Each row was made from one walk, in order. Every step used is in the known rows, and no mark comes twice. Write each row's walk.
Known rows
peke -> vonu -> vinid: +1.26 -0.60 -0.07 -1.02 -3.11 -0.70 +2.34 -0.18 -1.21 -0.14 +0.16 -0.68
 -1.74 -1.28 +0.57 -0.56 +1.12 -0.90 -1.51 +1.89 -1.38 +3.03 +2.15
pala -> peke -> vonu -> gupi -> gako: -0.01 -2.28 +3.13 +0.60 -3.53 -1.81 +0.88 +2.75 -2.09 -0.10 +1.15 -3.00
 -0.17 +0.35 -0.73 +1.06 +0.76 -0.12 -3.85 +3.85 +0.08 +0.86 +1.56
gupi -> gako -> vinid -> vonu: -0.43 +0.73 +0.12 +1.35 +0.39 +0.02 -2.79 +1.07 +2.20 +1.69 +0.94 +0.35
 +0.40 +0.48 +0.51 -0.14 -1.83 +0.11 -0.56 -1.91 -0.64 -0.55 -0.89
vinid -> vonu: +0.02 -0.29 -1.17 -0.19 +1.19 +0.40 -3.52 -0.54 +2.49 +0.41 +1.45 +0.22
 -0.03 +2.02 +1.08 -1.54 +0.46 +1.32 -0.56 -0.90 +1.04 -0.81 -0.74
pira -> vonu -> gupi -> gako: +2.20 +0.79 +3.42 -2.85 -1.11 +0.67 +0.87 +1.71 -0.73 +1.08 -1.80 -2.09
 -0.43 +2.04 +0.01 -1.46 -1.92 +0.82 +0.55 +2.14 +2.28 -0.86 +0.25
gako -> kogobe: +0.44 +3.07 -0.79 -0.40 +1.73 +0.98 +0.87 -0.50 -0.41 +1.40 -0.91 +1.52
 +2.16 +0.44 +0.77 -1.50 -0.14 +0.11 +1.25 -2.75 +1.07 +0.16 -0.11
kogobe -> gako -> vinid -> vonu -> gupi: +1.58 -1.58 +0.16 -0.72 +3.36 +0.26 -2.10 -2.79 +1.13 -4.68 +0.22 -1.47
 -1.45 +1.25 -2.37 +1.61 -2.20 +0.25 +2.38 -1.25 -1.39 -2.54 -3.84
pira -> vonu: +2.07 +1.43 +1.30 -1.92 +2.68 +1.62 -0.24 -0.97 +0.41 +1.21 -2.16 +1.28
 -0.15 +1.28 +1.05 -1.54 +0.26 +1.32 +0.78 -0.14 +2.01 -0.50 +0.92
kogobe -> gako -> deraga -> zafe: -4.68 +0.87 -2.90 -1.24 +2.05 +0.53 +0.63 +0.58 -0.58 +2.37 +0.53 +2.34
 +0.08 +2.68 +2.09 -2.92 +2.74 +0.16 +2.96 -2.49 +2.51 -1.32 +0.76
pira -> vonu -> peke: +3.11 +3.46 +3.15 -4.05 +1.88 +0.67 -1.43 -1.97 -0.02 -0.27 -2.28 -0.33
 -0.88 +1.27 -0.04 -0.59 -0.08 +1.64 +2.06 +0.58 +0.36 -2.45 +0.33
vinid -> gako -> gupi: -1.60 +0.10 -2.22 +3.83 +2.57 +0.13 +0.15 -0.78 +0.12 +0.57 +0.25 +3.08
 +0.61 -0.38 -0.30 +2.46 -2.46 +0.39 +1.85 -0.77 -0.48 -1.59 -1.65
deraga -> zafe: -1.86 +1.31 -1.70 +0.23 -0.56 +1.07 -0.94 +0.86 +0.55 +4.13 +0.91 +1.64
 +0.07 -0.73 +2.64 -2.15 +2.77 +0.45 -0.79 -1.57 +4.63 -0.16 +2.17
vinid -> gako: -0.83 +0.75 -1.03 +0.93 +1.07 +1.47 +1.24 -0.62 -0.09 +1.11 +1.21 +1.78
 -0.47 +0.95 +1.45 -0.83 -1.37 +0.88 +2.11 -1.27 -0.55 -1.65 -0.60
vonu -> vinid: -0.33 +0.02 -0.31 -0.73 -2.85 +1.10 +0.27 -0.25 -0.17 +1.41 -0.21 +0.67
 -1.08 +0.23 +1.66 -0.45 +0.16 -0.12 -0.04 -0.10 -0.39 +2.08 +1.54
peke -> vonu -> vinid -> gako -> gupi: -0.02 -1.61 -1.45 +3.31 -1.06 -1.53 +2.59 -0.87 -2.17 -1.48 +0.26 +0.66
 -1.91 -2.71 -1.08 +3.22 -2.68 -1.24 +0.47 +2.04 -3.66 +1.47 -0.09
peke -> vonu: +1.39 +0.63 -0.72 -0.92 +0.20 -0.81 +1.83 -0.08 -0.07 +0.12 +0.48 +0.51
 +0.09 -0.54 +0.25 -1.59 +2.26 -0.10 -1.47 +1.21 +1.07 +0.93 +1.30
gupi -> gako -> peke -> vonu: -1.30 -2.30 +0.18 +2.03 -1.43 -1.49 +0.93 +0.93 +0.09 +1.10 +0.28 +0.84
 +0.76 -1.08 -0.73 -0.19 +1.38 -0.29 -3.19 +1.44 -0.10 +2.25 +0.98
pala -> gupi: -0.51 +0.73 -1.56 +1.18 +0.88 +0.82 -1.13 +1.72 +0.49 -1.40 +0.55 +1.43
 +1.29 +0.93 +1.22 +1.60 +2.34 +0.49 -1.88 +0.74 +3.31 -0.43 +0.14
peke -> vonu -> gupi: +2.60 -0.27 +0.71 -2.85 -0.94 -1.38 +2.28 -0.09 -0.53 -1.72 +0.26 -2.69
 -0.19 -0.54 -1.33 -0.58 +1.43 -0.33 -1.29 +2.93 +1.90 +0.22 +0.50
gupi -> gako: -1.26 +1.42 -0.34 +0.49 -1.96 +0.65 +0.60 +2.56 +0.48 +3.57 +0.61 +1.60
 +0.82 +1.83 +1.85 -2.32 +0.13 +0.42 -0.66 -0.28 +1.40 +0.19 +0.68
kogobe -> gako -> peke -> vonu -> gupi: +0.79 -4.62 +0.12 +0.14 +1.57 -1.38 +1.57 -3.05 -0.91 -5.31 -0.33 -0.91
 -1.12 -0.26 -3.55 +1.44 +1.19 -0.06 -0.30 +2.12 -0.74 +0.27 -2.03
pala -> peke -> vonu: -0.25 -1.74 +1.09 +1.47 +0.25 -0.85 -0.27 +0.23 -0.91 +0.02 +0.91 +0.35
 +0.15 -0.49 +0.30 +1.00 +2.85 +0.34 -3.66 +1.52 -0.25 +1.32 +2.36
deraga -> gako -> vinid: +1.07 +2.00 -1.23 +1.56 +3.02 +2.46 -0.59 -0.83 +0.39 -0.22 -2.70 +2.35
 +2.13 -3.09 -0.02 +0.72 +1.52 -0.84 +1.13 -3.27 -0.23 -0.16 +0.04

Which walk is each row?
+0.26 +0.57 -1.10 +0.98 +3.94 +1.32 +0.76 -2.27 +0.28 -1.28 -0.85 +3.30
 -0.42 +0.41 -0.64 +0.83 -0.49 -0.13 +2.60 -2.85 -1.33 -1.06 -1.68 => kogobe -> gako -> vinid
+1.20 +0.65 -1.57 +1.96 +3.74 +1.86 -4.01 -1.22 +1.84 -1.73 -1.41 +0.70
 +1.28 -2.20 -0.21 +0.60 +0.66 -0.03 +0.68 -3.35 -1.12 -0.98 -1.23 => deraga -> gako -> vinid -> vonu
-1.44 -3.41 +0.73 +1.92 -4.79 -1.54 +1.43 +0.75 -1.07 +0.75 -0.12 -0.32
 -1.12 -1.81 -0.36 +0.67 +0.24 -1.05 -3.15 +2.27 -2.35 +4.28 +1.91 => gupi -> gako -> peke -> vonu -> vinid
+2.20 +0.73 +1.92 -1.36 -1.86 -1.86 +2.98 +1.56 -0.84 -0.31 -0.22 -2.45
 +0.18 -2.09 -1.94 +0.85 -1.01 -1.66 -1.32 +1.87 +0.15 +0.49 +0.25 => peke -> vonu -> gupi -> gako -> vinid
+0.64 +0.46 -0.40 +0.23 +2.75 +0.30 -3.56 -1.51 +2.78 +0.00 +0.42 +0.51
 +0.37 -0.35 -0.03 +0.71 -0.72 +0.33 -0.03 -2.44 -0.03 -0.83 -1.05 => gako -> vinid -> vonu
-1.67 -2.60 +1.56 +0.33 -2.46 -0.27 -0.58 +0.83 +0.57 +0.89 -0.31 -0.97
 +1.09 +0.52 -1.17 +0.84 -0.33 +0.23 -1.50 +1.24 +1.71 +0.58 -0.56 => vonu -> gupi -> gako -> peke
-3.90 +2.14 -0.63 -2.00 -1.23 -0.34 +1.21 +3.38 +0.44 +4.59 +0.09 +1.27
 +2.26 +3.70 +1.89 -2.89 +0.70 -0.04 +1.14 -0.71 +1.45 +0.12 +1.31 => gupi -> gako -> deraga
+1.66 +2.55 +1.40 -1.87 +1.97 -0.52 -4.72 -2.59 +2.36 -1.53 +0.20 -0.99
 -0.41 -0.34 -1.10 +1.77 -0.85 +0.63 +1.35 -1.68 -1.69 -2.80 -1.59 => gako -> vinid -> vonu -> peke
+1.63 -0.06 +1.19 -1.87 -3.55 -1.73 +2.94 +2.55 -1.22 +0.02 +0.76 -2.85
 -0.24 +0.21 -0.80 -1.45 +0.14 -0.55 -1.81 +3.47 +1.34 +0.49 +0.56 => peke -> vonu -> gupi -> gako
-2.58 -3.46 +0.03 +2.49 -1.44 +1.10 +0.07 -2.39 -0.55 -0.23 +0.20 +1.13
 -1.65 -1.11 +0.33 +2.41 -2.10 +0.03 +1.00 -0.67 -3.35 +1.49 -0.10 => vonu -> vinid -> gako -> peke
+1.04 +3.25 -1.98 +1.28 +2.71 +2.54 +0.35 -0.13 -1.36 -0.23 -2.65 +1.73
 +3.12 -1.37 +0.57 -1.77 +1.18 -0.20 +1.92 -3.65 +0.15 +0.04 -0.42 => deraga -> gako -> kogobe
-0.68 +3.26 -0.25 +0.69 -0.71 +0.63 +1.53 +2.14 -0.91 +3.17 -0.29 +1.47
 +2.19 +1.22 +1.32 -2.37 -1.45 -0.04 +0.78 -2.22 +0.57 +0.46 +0.02 => gupi -> gako -> kogobe
+0.09 -0.84 +0.86 -1.12 -2.50 -0.53 -2.35 +2.17 +1.26 +0.27 +1.65 -3.19
 -0.33 +2.72 +0.10 -1.48 -1.62 +0.87 -0.72 +1.30 +1.43 -1.23 -1.43 => vinid -> vonu -> gupi -> gako
-1.75 -3.82 +0.13 +3.66 -4.33 -1.64 +0.38 +2.69 -1.67 -2.56 +0.29 -0.67
 -0.58 -2.02 -0.45 +3.79 +1.32 -1.35 -4.97 +3.92 -1.00 +3.98 +1.50 => pala -> gupi -> gako -> peke -> vonu -> vinid
+0.37 -3.66 +1.03 +0.41 +0.32 -1.25 +2.07 -2.24 -1.04 -3.32 +0.66 -2.15
 -0.86 -1.95 -2.57 +2.22 -0.92 -0.13 -0.18 +2.25 -1.09 -0.33 -1.08 => vinid -> gako -> peke -> vonu -> gupi
+1.44 +1.33 +0.40 -0.76 +3.85 -0.19 -3.70 -3.80 +1.21 -4.17 +0.27 +0.12
 -1.94 +1.29 -1.89 +1.62 -1.53 +0.83 +3.41 -2.23 -3.89 -3.91 -3.54 => kogobe -> gako -> vinid -> vonu -> peke
+2.46 -0.18 -0.14 +0.00 +2.46 +1.35 -3.56 -1.14 +1.30 -3.60 -1.55 -2.47
 +1.03 -2.26 -1.77 +1.53 -0.25 -0.37 +0.98 -1.50 -0.23 -1.65 -2.14 => deraga -> gako -> vinid -> vonu -> gupi
+0.68 -0.89 -0.33 +0.36 -2.50 -0.21 +3.60 -0.72 -2.27 -0.98 +1.30 -0.73
 -2.87 -1.34 +0.82 +0.04 -1.54 -0.79 +0.75 +1.59 -3.76 +1.44 +0.91 => peke -> vonu -> vinid -> gako
+1.91 -0.33 +1.08 -1.76 +1.48 -0.26 -3.11 -1.57 +2.18 -1.78 +0.21 -2.60
 +0.03 -0.37 -1.52 +1.72 -1.51 +0.05 +0.30 -0.62 +0.76 -1.48 -1.86 => gako -> vinid -> vonu -> gupi
-5.60 +2.42 -1.34 -1.22 -2.24 -0.32 +0.41 +4.38 -0.04 +6.86 +1.00 +1.04
 +1.62 +1.90 +3.33 -3.68 +2.21 -0.20 +0.41 -1.39 +4.10 -0.10 +2.83 => gupi -> gako -> deraga -> zafe
-2.02 -0.20 -0.48 -2.13 -1.72 -1.17 +4.31 +0.24 -2.35 -0.06 +0.77 -1.16
 -1.43 +0.52 +1.03 -0.51 -0.87 -1.23 +2.37 +1.17 -3.68 +1.35 +1.50 => peke -> vonu -> vinid -> gako -> deraga
